In the rows, zero is written as 128.
Known rows, with every way that one mark hangs from another
E(P): [ 63 124 124 180 170 161  94 130 101  59 112 150 166 155 162  76 116 164
 135 114 122 137]
A(H(D) P(J Y)): [164 132 146 118  88  97 164 135 171 181 175 111 146 111 117 150 156 100
 138 117 138 153]
E(P(Y)): [107 144 141 192 160 138 123 165 139  92 121 156 148 162 108 103 120 143
 146 118 124 123]
E(P(A(H) J)): [121 142 144 164 117 141 122 168 207 115 131 170 154 112 113 150 146 116
 143 101 136 142]
Y(H(A)): [101  99 103 108 128 151 110  92  78  92 147 103  84 135 144  84 100 153
 105 114 141 131]
E(P(J)): [ 67 119 116 160 166 137 101 144 139  80  94 161 177 114 150 113 148 152
 125 124 122 170]
A(H(P(Y))): [152 151 159 133  89 124 122 124 115 115 155 126 116 145 127 121  87 105
 138 116 129 107]
Y(H(A D) P(J)): [136  75  93  69 124 122 145  75 107 163 187  79 116  66 118 117 146 121
 132 120 165 183]
A(P(J Y(H))): [143 139 119 135 120  96 158 169 136 131 165 104 122 106  87 179 136  95
 111 109 141 165]
Y(H(A P)): [114  93 105  89 116 148 102  69  65 102 153  95  90 108 115 105  76 135
 118 121 149 120]
H(A P): [ 93  84 103 107 142 145  75  77  67 107  99 118 119 127 135  96  85 152
 130 141 131 110]
P(Y): [113 150 145 160 144 125 123 153 100  91 103 138 126 175 160  97 125 146
 122 126 114 121]
A(P(Y)): [118 135 131 175 154 115 128 163 100 116 129 116 141 159 119 133 112 121
 135 118 122 119]
P(J Y): [115 146 135 137 138 102 127 167 139 110  83 148 137 135 145 134 158 136
 114 136 115 154]
F(P): [ 96 146 125 172 188 161  79 121  55  63 100 168 153 184 226  94 128 162
 109 151  73 103]
P(A J Y(H(D))): [182 163 164 109  86 107 190 144 189 162 149 130 108 119  97 156 182 114
 120 118 143 146]
A(H(D)): [115 129 154 114  96 151 121  75  96 104 159 114 138 156 226  47 128 153
 122 113 126 133]
H(A(P(J Y))): [131  94  92 131 148  97 125 161 156 172 111 123 123 104  55 176 137 115
 136 136 137 137]
D(H): [ 55 123 111 119 149 163 102 102  56  73  67 101 120 170 241  44  81 174
 105 140 111  97]

Rows
[167 154 174 129 110 124 151 115 139 158 120 134 131 147  97 132 134 122
 156 135 131  92]	H(D P(A Y))
[111  80  76 100 132 121 121 117 117 139 157  92 111  84  91 157 122 117
 111 116 149 163]	Y(H(A(P(J))))
[159  96 122  75 109 102 134  87 154 196 110 128 123  91  73 136 148 131
 142 158 141 133]	H(A D P(J Y))
[122 111 128 109  99 119 134 101 131 150 167 103 163 102 168 121 149 118
 128 115 134 167]	A(H(D) P(J))
[126 148 149 129 102 128 122 156 168 114 113 150 133 126 160 145 154 116
 119 111 125 139]	P(A(H) J)
[ 94 132 129 116 133 158 111 107  82 106  64 109 115 146 170 101  64 141
 132 143 125  67]	D(H(P(A)))
[119 116 138 130 104 142 129  85  94 128 183  91 148 142 183  86 115 128
 134 105 133 133]	A(H(D) P)
[163 183 159 195 170 141 123 181 137 117  99 191 127 195 133 158 146 129
 137 147  81  66]	F(P(A Y))
[175 142 163  87  67 103 149 101 159 168 157 126 137 101 124 135 144 105
 136 132 136 143]	A(H(D P(J Y)))
[191 188 146 156 138 121 153 187 173 135 136 178 111 142 103 204 170 100
 113 136 100 111]	F(P(A J Y(H)))
[106 117 108 113 143 118 131 131  81  92 169  97 137  87 155 136 134 107
 116 105 144 197]	Y(H P(J))
[158 163 147 165 119 121 169 197 218 129 148 160 122 111  37 186 157 104
 138 101 146 145]	E(P(A J Y(H)))
[143  92 113 128 137 122 140 106 125 185 146 102 119 139  77 115 127 138
 152 134 139 107]	H(A(P(Y)) D)
[173 150 167 110 103  98 156 131 177 177 101 145 143 107  85 169 167 113
 148 145 131 125]	H(D P(A J Y))
[148  88 106 109 131  97 146 121 164 207 128 112 130 102  67 151 161 124
 146 144 142 141]	H(A(P(J Y)) D)
[142 151 137 108 114 118 147 155 160 159  58 128 111 118 102 165 106 110
 134 154 129  86]	D(H(P(A J Y)))
[ 73 112 102  82 132 136 103  94  79 106  58 108 137 106 198 102  89 145
 109 157 124 122]	D(H(P(J)))
[ 70  69  69 113 160 159 101  97  71 135  91  76 104 140 153  84  59 154
 129 141 136  81]	D(H(A(P)))
[168 181 148 174 165 118 129 196 176 137  83 202 140 155 119 195 182 116
 126 157  83  99]	F(P(A J Y))
[164 172 132 143 144 121 138 161 133 110 147 163 118 139 140 168 159 118
  99 142  94 133]	F(P(J Y(H)))
[156 110 128 127 117 149 162  98 164 157 193 119  99 129  48  92 125 143
 150 113 159 122]	E(P(Y(H(A D))))
[104 116 118 133 116 118 113 140 124 116 147 114 154 106 160 145 126 108
 121 108 128 163]	A(H P(J))
[208 184 181 163 111 146 153 138 170 162 163 173 123 184 145 137 156 117
 147 136  94  65]	F(P(A(H(D)) Y))
[ 85  74  76  59 134 140  92  79  99 142  56 102 108  93 148 107  80 149
 119 166 135 106]	D(H(A P(J)))
[137 116 113 151 133 145 141 138 155 123 174 131  92 134  42 118 104 134
 141 107 156 118]	E(P(Y(H(A))))
[111 126 122  91 110 120 114 101  86  86 138 111 129  85 149 138 120 121
  98 124 138 170]	Y(H(P(J)))
